Each row comes from the steps of one path. Every step used is in the known rows, and no mark comes twice. Write the path behind each row, first mark first.
(in the rows, 128 means zero)
Known rows
G -> X -> M: [127 132 122  96 132 101 144 148 134 124 157 113 159 109 167 132 107 122
 144 151 129 134 184  54 115 128 155 148 126 159 140 147 130  86  78 145
 116 129 117 120 163  97 144]
T -> F -> U -> R: [134 129 120 136  81 121 144 128 116 148 116 174 132 176 100 120 126 131
 115 144 121 125 100 137 129  99 106  94 120 124 115  65  71 145 168 122
  95 165 141  97  87 125 124]
L -> F -> U -> M: [ 97 123 156 141 113 124 135 128 128 142  87 103 165 182 157 131 118 102
  69 107 124 119 189 142 153 106 133 135 122 115 143 110  87 139 138 134
 108 136 155 116 136 113 122]
X -> M: [114 136 116 113 133 103 136 129 151 136 172 103 117 101 147 120 107 124
 135 149 120 132 179  88 122 140 144 127 142 126 145 126 132 126 120 136
 129 126 121 129 153 109 157]
D -> X -> M -> U -> F: [152 101 127 124 207 124 128 131 134 162 154  80 105 101 130 103 105 156
 165  94 121 118 134 133 138 136 133 103  75 179 122 124 182 148 143 163
 143 113 118 108 133 106 153]
U -> F: [115 118 111 149 184 137 124 134 119 139 143 126 139 136 147 139 132 128
 137 104 128 137  83  52 121 117 122 152 135 126 124 126 124 137 128 105
 124 130 108 118 158 142 135]
W -> K: [126 142 113 136 125 143 119 143 126 101 142 119 120 123 110 154 130 146
 149 153 137 134 116  79 115 110 122 163 124 105 131 135 132 102 136 136
 140 131 107 138 160 196 143]
X -> G -> L -> F -> T: [162 143 138 153 124 134 105 120 129  80 123 175 133 110 114 134 119  91
 114 136 135 156 132 182  91 164 119 141 135 167 104 111 161 103 154 143
 142 127 100 120 143 132  87]
R -> U -> J: [114 116 118 128  57 118 146 153 126 121 174 107 114 138 181 128 132 146
 126 110 124 105 125  95 168 172 124  80 154 110  70 124 106 137 108  79
 114 126 125 177 163 137 118]
L -> F -> U -> R -> W -> G: [126 152 153 167  87 128 135  94 124 139  96 176 137 199  25 103 169 123
  81 129 152 144 151 144 149 103 106 170  83 109 160 179  69 150 148 138
 103 129 139  94 105 116 162]
F -> U -> R: [120 136 124 130 100 126 110 121 122 148 127 151 141 173 101 100 118 143
  76 157 121 109  99 116 120 112 110 108 148 127 127 101  57 140 172 137
 107 144 142 109 157 134 132]
X -> M -> U -> F: [140 119 129 128 191 114 132 128 148 146 195  82 120 114 145 121 112 148
 151 116 126 116 132  75 126 123 145  84 127 126 123 129 193 128 114 143
 122 112 125 101 136 117 147]
J -> U -> R -> W -> K: [127 151 146 130  88 137 114 122 135 106 109 151 160 125  44 124 150 192
 165 163 154 117 108  97 102  45 104 164 109 106 163 152 147  76 132 175
 122 122 118 126 145 212 130]
X -> M -> U -> F -> L: [153 129 134 119 193  97 122 135 139 157 197  75 124 153 138 122  85 145
  58 130 122 115 142  87 121 124 139  71 107 114 122 126 202 129  79 133
 154 115 139 100  97 106 148]
X -> G -> L -> F -> U: [159 131 141 115 121 126 128  91 120 111  92 166 129 125 118 138 124  98
 114 133 122 135 120 171 117 153 137 114 130 163 112 119  92 109 169 164
 143 130 112 109  80 129  83]
U -> R: [120 142 112 138  95 123 115 126 128 138 163 145 140 132 100 113 122 134
 123 157 118 127  99 133 101 116 105 137 143 123 120 109 112 138 160 110
 116 135 134 127 146 140 141]
W -> R: [ 83 156 118 129 115 117 114 129 119 138 138 128 115 123 100 166 145 178
 131 133 130 140  98  70  96 141 119 107 165 149 135 153 126 113 132 117
 118 117 108 138 143 128 140]
L -> F: [113 114 129 152  94 120 137 138 123 127 143 122 153 139 147 133 141 100
 114 120 128 146 153 139 134 135 138 151 115 134 121 121 144 135 130 135
 115 125  97 124 113 125 142]
U -> R -> W: [128 142 141 137  92 116 130 108 127 123 167 180 133 124  71 121 153 156
 130 147 144 145 117 139 108 112 105 169 134 119 180 145 112 112 126  93
 120 131 135 123 156 151 136]
U -> R -> W -> G -> L: [166 181 120 172 127 136 135  94 119 108 141 196 129  98  24 120 153 152
 179 146 147 153 107 154  81 136  98 152 119 127 155 179 121 115 139 113
 146 120 133 132 126 121 162]
R -> U -> F: [116  99 119 146 182 133 135 141 119 131 167 107 108 148 165 140 135 152
 136 101 119 125  70  70 140 155 124  98 142 122 103 126 116 155 110  52
 116 136 104 150 154 134 126]
M -> U: [142 111 111 140 123 114 129 145 128 135 196 124 122 136 143 119 138 154
 143 143 134 126  89 112 143 130 127  66 148 110 120 123 194 132 124 141
 130 117 116 119 132 144 127]
D -> X -> G -> L: [189 128 104 111 166 143 115 102 118 104  99 169  87  60  98 132 113 130
 185 133 123 140  77 196 102 166 113 139 113 197 115 124 125 121 180 144
 186 129 111 140 108 134  88]
J -> U -> M: [104 134 118 119 130 124 121 138 145 134  90  99 170 128 157 124 112 132
 143 135 121 105 131  71 134  70 121 104 157  93 140 110 165 130 118 152
 127 122 140 145 135 138 107]
L -> F -> U -> R -> W: [112 120 176 149  65 109 133 105 119 137 114 176 160 186  71 112 160 135
  70 128 145 134 163 171 131 108 116 170  93 132 171 137  71 117 142 137
  92 138 133  93 130 135 133]
X -> G: [146 143 106  98 136 134 114 103 140 110 145 152  90 117 112 135 132 115
 128 155 126 136  73  90 138 118 121 126 154 123 128 133 128 134 140 111
 138 123 128 126 109 155  82]
G -> L: [144 130 106 146 137 119 129 130 115 109 146 153 144  81 145 144 121 130
 172 141 123 137 108 132  83 167 133 119 152 146 122 119 135 102 144 132
 151 128 102 146 149 129 141]
M -> U -> F: [141 110 110 149 187 128 127 136 122 140 178 111 136 142 138 127 141 149
 143 107 128 124  57  73 138 115 125  88 136 120 113 131 185 137 123 128
 127 115 114 110 133 141 124]
D -> X: [130 107 103 134 139 128 122 140 118 139 116 137 108 111 133 113 122 137
 142 121 128 141 109 139 142 141 116 155  97 172 124 120 122 144 161 146
 159 132 103 137 157 131 136]
G -> X: [129 122 106 117 125 123 137 152 113 116 142 143 166 134 167 141 134 124
 137 140 137 142 108  58 123 117 135 151 138 149 123 141 126  91  84 127
 124 130 104 125 164 127 124]
F -> U -> M: [107 133 129 120 146 130 126 122 130 141  92 117 138 168 156 128 109 125
  90 133 126 108 145  94 151 106 122 118 160 107 153 115  70 138 136 113
 123 140 170 127 177 126 121]
D -> X -> M -> U: [152 107 120 113 146 104 126 138 140 150 167  93  95  98 131  94 102 153
 159 135 123 123 161 170 143 151 135  84  91 169 129 116 190 140 144 182
 157 111 119 119 130 113 146]
U -> M -> X -> G: [115 136 130  76 170 162 107 112 160 118  98 131  77 103 137 142 129  85
 134 143 116 131 107 180 144 102 126 185 160  74 157 137 136 154  92  80
 151 123 176 148  87 149  75]
J -> U -> M -> X -> D: [ 90 113 135 110 148 158 118 139 128 141  74  46 153  93 184 129 146 100
 116 114 125 105 121 117 130  85 163 159 148  75 153 124 159 138 109 125
 119 136 141 163 102 149 150]
T -> F: [135 116 100 143 100 115 159 143 121 130 151 156 116 126 146 150 138 117
 170 120 126 150 104 112 139 118 127 118 124 121 117  90 143 136 129 104
 124 151 106 120  82 128 133]
W -> G: [129 155  83 156 140 140 126 128 130 130 134 143 101 141  99 122 139 115
 138 143 136 148  92  59 148 122 121 127 134  96 124 164 130 167 136 127
 143 124 120 128 130 124 164]
D -> X -> G -> L -> F -> U: [171 111 142 113 137 137 118  95 111 121  52 169 116 116 102 124 116 107
 130 114 120 132 122 225 122 162 123 137  78 209 105 119  88 126 196 186
 165 128 103 113  87 122  83]

Which path is each row?
[ 88 119 128 116 157 153 112 149 142 127 106 113 117 114 168 137 123  90
 131 127 117 128 138 172 133 113 137 191 150  76 154 127 140 149  94  89
 137 124 158 153 138 123 124]	U -> M -> X
[138 135 128  77 173 159 106 117 162 103  45 135 129  61 139 136 114  93
 191 143 110 113  91 188 105  96 135 142 165  93 136 125 179 116 112 157
 156 116 147 159  60 143  61]	J -> U -> M -> X -> G -> L
[105 103 141 145  99 116 132 134 121 143 101 131 153 176 145 120 134 107
  72 122 131 132 155 116 150 134 142 129 118 136 121 118  88 134 148 167
 109 134 109 103 126 125 136]	L -> F -> U
[132 131 126 109  69 105 141 136 151 142 195  88 122 100 159 104 114 141
 138 128 127  94 188 104 153 145 146  69 140 111  92 127 171 116 115 172
 115 106 141 133 140 117 141]	X -> M -> U -> J
[123 138 112 127  85 122 109 138 138 144 126 132 178 136 102  96 125 147
 137 165 121 107  87  95 106  74 113  99 145 123 116 104 149 132 161 175
 112 126 116 124 119 145 121]	J -> U -> R
[116 117 138  74 167 156 119 121 159 106 124 107  55 122 158 143 129 105
 138 141 108 116  98 195 164 139 124 132 162  68 138 135 129 172  73  24
 140 127 172 174  97 145  65]	R -> U -> M -> X -> G
[178 118 134 122 136 140 120 102 118 104  93 158 111  75 103 133 121 109
 169 111 118 155 127 246 107 167 121 162  74 209 106 121 141 121 179 160
 179 120 100 129  68 130  92]	D -> X -> G -> L -> F
[108 124 120 123  68 124 130 135 118 141 108 137 141 163 159 112 126 119
  79 120 135 102 136  61 168 136 133 118 154 112  92 123  50 127 148 168
 112 137 136 132 178 133 125]	F -> U -> J
[158 120 106  94 151 137 107 104 129 123 113 155  71 103 101 120 125 128
 141 134 129 142  71 151 150 129 109 147 110 174 124 131 120 150 162 132
 171 127 117 130 115 151  84]	D -> X -> G
[103 105 140 115 140 153 162 135 111 148  74  89 113 131 177 156 143  87
  96  95 125 123 138 160 156 109 154 161 127  76 156  88  83 148 122  72
 100 180 169 129  73 131 154]	T -> F -> U -> M -> X -> D
[105 121 136 182  94 124 104 160 124 116 137 143 159 164 148 118 129  94
  75 123 140 154 168 131 128 144 126 148 123 139 115 106 152 127 130 145
 111 129  92 121 197 121 134]	L -> F -> T
[137 133 143  78 192 165 111 100 141 104  44 151  96 101 140 146 109  84
 140 141 115 115 110 210 112 132 135 157 168 101 145 126  86 126 124 117
 157 132 172 140  98 132  71]	F -> U -> M -> X -> G -> L
[140 125 125 113 128  98 138 137 152 138 210  94 109 107 143 109 112 150
 145 154 126 117 159 113 135 138 148  68 141 118 136 124 195 126 115 155
 121 113 127 116 132 118 145]	X -> M -> U
[143 142 130  87 186 163 113 108 146  95  86 145  93  61 138 157 117  85
 182 141 110 134 104 226 100 135 128 174 162  98 147 136 144 124 111  93
 168 122 164 158  89 138  77]	U -> M -> X -> G -> L
[177 125 133 150 138 143  96 121 116  93  86 178 117  96 103 119 107 101
 134 115 131 158 136 241 104 179 110 159  86 214  97 102 149 117 177 164
 164 124  93 129 145 121  90]	D -> X -> G -> L -> F -> T
[136 131 145 137  78 109 163 111 117 139 123 208 132 170  69 123 153 149
 121 133 147 139 113 144 139  92 101 125 110 121 167 106  67 119 140 107
 101 162 141  95  99 138 122]	T -> F -> U -> R -> W
[122 128 123 124 126 126 156 132 129 140  84 136 136 167 158 148 114 119
 125 110 123 116 144 116 159  91 117 100 133  97 142  76  82 141 131  99
 117 160 165 114 103 115 111]	T -> F -> U -> M
[155 160 128 170 100 137 127 104 111 133  87 157 161 160  56 111 127 109
 114 139 118 134 138 181  98 143 115 118 100 141 101 129  77 145 192 165
 119 131 126 105  87  97 169]	W -> G -> L -> F -> U -> R
[142 112 122 106  82 109 131 138 143 154 162  86 105  87 147  86 101 152
 151 104 123 100 188 160 164 150 134  88  85 160  87 121 172 135 141 192
 136 108 135 135 140 106 144]	D -> X -> M -> U -> J
[ 77 102 163 123 130 149 122 142 139 142  55 108 143 173 172 125 132  63
  78 112 118 121 185 207 158 111 148 194 119  91 150 121  97 154 110 134
 117 132 155 124 116 114 126]	L -> F -> U -> M -> X
[166 112 134 124 209 104 114 140 127 169 161  76 103 136 125 105  73 156
  72 108 119 122 145 140 132 131 134  91  56 169 118 121 192 140 112 158
 174 116 128 106  99  94 150]	D -> X -> M -> U -> F -> L
[124 117 109 130  47 115 162 138 114 141  96 161 132 162 156 127 130 116
 113  98 132 115 133  85 183 119 129 106 130 112  80  82  62 133 145 147
 103 158 134 120 103 123 114]	T -> F -> U -> J
[119 133 151 134  97 114 127 103 119 139 124 187 133 166  72 106 148 160
  88 148 148 125 117 124 124 106 104 140 135 125 174 147  54 115 133 123
 114 138 143 104 174 146 131]	F -> U -> R -> W
[154 112 126 111 189 113 145 143 130 134 183  89 165 124 161 134 111 145
 158 114 128 124 135  46 122 111 154 104 117 154 124 149 192  93  66 143
 111 114 122  95 146 105 132]	G -> X -> M -> U -> F
[128 116 118 114 145 114 123 133 137 148 130 106 101  94 138 104  95 137
 146 132 118 131 181 144 131 150 129 152  93 180 134 124 126 140 150 156
 151 132 117 129 154 103 160]	D -> X -> M
[152 132 116 140  95 116 117 134 131 137 205 131 137 142  95 100 130 156
 133 159 125 115  77 155 112 114 107  65 141 113 114 106 175 136 151 127
 115 116 137 114 118 144 130]	M -> U -> R
[138 121 111 135  59 119 132 147 126 129 185 117 126 127 150 111 136 144
 133 117 137 105 116 100 162 133 131  74 148 107  84 121 176 131 120 156
 120 107 134 138 138 145 126]	M -> U -> J
[137 119 128 164 106 120 139 131 112 109 134 143 166  94 148 147 129 104
 161 120 121 148 154 181  90 165 143 144 116 155 107 114 145 102 148 148
 136 128  87 134 110 118 140]	G -> L -> F
[ 83 138 126 121 114 107 128 141 119 130 167 106  90 143 118 163 148 206
 135 126 125 127  89  80 120 177 116  55 169 146 115 142 119 132 115  63
 106 123 107 163 143 122 126]	W -> R -> U
[140 162  98 111 149 124 140 132 141 123 140 119 135 124 120 129 119 110
 150 151 136 150 169  30 134 122 148 149 109 136 130 186 133 118  84 147
 123 119 126 112 138  82 167]	W -> G -> X -> M
[ 98 106 162 136 143 148 128 137 125 122  43 123 158 123 174 138 118  71
 119 107 109 125 186 250 108 148 155 181 120 115 137 111 105 126 125 147
 131 130 144 135 106 105 125]	G -> L -> F -> U -> M -> X
[120 136 139 134  86 109 123 119 135 137 127 167 168 126  72 102 155 169
 146 152 148 121 100 102 110  71 107 133 131 117 161 142 148 108 127 160
 113 124 119 124 128 156 122]	J -> U -> R -> W
[151 133 145 109  58 129 134  91 119 105  81 158 145 121 126 129 129  92
 109 109 127 117 152 159 132 159 135 122 129 150  76 122  72 103 162 179
 133 124 132 122  94 126  77]	X -> G -> L -> F -> U -> J
[150 121 135 137 198 117 116 164 130 121 176 109 163 145 163 120  98 139
 118 120 140 127 145  39 115 122 136  99 129 162 116 129 202  84  68 153
  98 121 109  95 225 104 130]	G -> X -> M -> U -> F -> T
[ 86 103 139 117 156 146 126 153 146 122 133  90  81 129 189 141 127 117
 139 120 109 116 125 189 152 153 134 137 154  74 134 123 133 167  73  38
 130 131 156 182 136 126 115]	R -> U -> M -> X
[155 150 107 180 124 135 140 125 116 112 118 144 151 113  99 138 141  94
 166 120 128 158 141 154 110 163 139 142 101 135  98 153 152 137 157 149
 149 117  95 127  84  99 172]	W -> G -> L -> F
[ 94  95 143 116 152 155 142 147 121 126 142  39  97 101 202 147 149 115
 106 107 115 115 131 168 147 161 153 140 149  80 140 125 117 157  84   4
 115 146 158 191 126 137 159]	R -> U -> M -> X -> D
[129 138 142 137 124 133 133 126 124  92 143 152 112 119  80 159 158 168
 157 142 164 150 128  90 121 102 117 199 114 103 178 172 128  75 104 122
 143 132 112 132 177 206 148]	R -> W -> K
[136 124 134 154 197 118 107 149 148 135 186 102 125 134 146 106  99 140
 106 130 132 125 148  73 121 134 130  82 138 134 118 110 201 124 113 148
 108 119 121  99 213 113 143]	X -> M -> U -> F -> T
[ 78 154 138 116 134 123 130 132 128 127 139  79 100 142 134 170 130 206
 136 113 118 114 127 105 120 154 102  56 177 127 132 144 115 136 102  29
 108 124 156 175 148 116 118]	W -> R -> U -> M
[150 150 138 183 120 129 151 108 116 102 123 179 139 105  72 143 169 115
 176 111 154 173 158 161 109 152 131 179  89 128 154 187 149 114 116 135
 156 116 101 129  98 109 169]	R -> W -> G -> L -> F
[103 114 144 141  30 120 137 133 116 140  94 129 167 177 166 110 134 100
  64 100 132 115 182 108 169 138 144 135 116 130  83 116  64 128 149 179
 100 127 122 120 140 122 122]	L -> F -> U -> J
[153 146  92 136 141 146 145 129  92 124 135  94 154 125 128 141 162 114
 107 127 148 158 100   7 140 125 149 153 119 131 127 187 117 119 100  98
 116 141 119 130 135 120 189]	W -> G -> X -> D
[112 122 146 148  67 123 125 122 121 156 110 139 166 185 104 107 129 115
  59 136 121 122 151 159 121 117 119 131 109 141 119  97  70 142 171 156
  95 137 130  96 118 124 139]	L -> F -> U -> R
[150 178 135 119 122 118 146 103 136 118 157 160 141 127  45 117 142 138
 146 156 151 153 185  80 114 101 124 177  95 136 175 208 118 100  74 118
 116 125 152 105 143  91 174]	U -> R -> W -> G -> X -> M
[112 110 112 140 176 136 116 139 129 146  98 114 171 134 152 124 134 136
 149 111 130 113  60  16 130  78 133 118 140 120 112 123 160 131 137 171
 125 127  91 122 129 140 118]	J -> U -> F
[ 53 136 146 104 149 142 116 151 139 125 113  87  77 134 145 167 142 171
 141 112 113 119 120 170 126 159 125 108 170  96 137 155 128 148  76  39
 110 115 152 185 124 115 120]	W -> R -> U -> M -> X
[151 141 157 108 141 140 135  87 134 102  66 134 142 132 124 147 106  97
 114 123 115 117 164 191 116 133 126 124 134 141 135 110  93 113 149 128
 142 129 163 121  83 124  73]	X -> G -> L -> F -> U -> M
[ 58 127 154 105 146 152 131 140 111 133 120  27  81 103 154 177 165 171
 102  96 119 117 120 150 110 175 142 115 164 109 148 155 115 139  87   4
  99 137 153 191 112 124 162]	W -> R -> U -> M -> X -> D
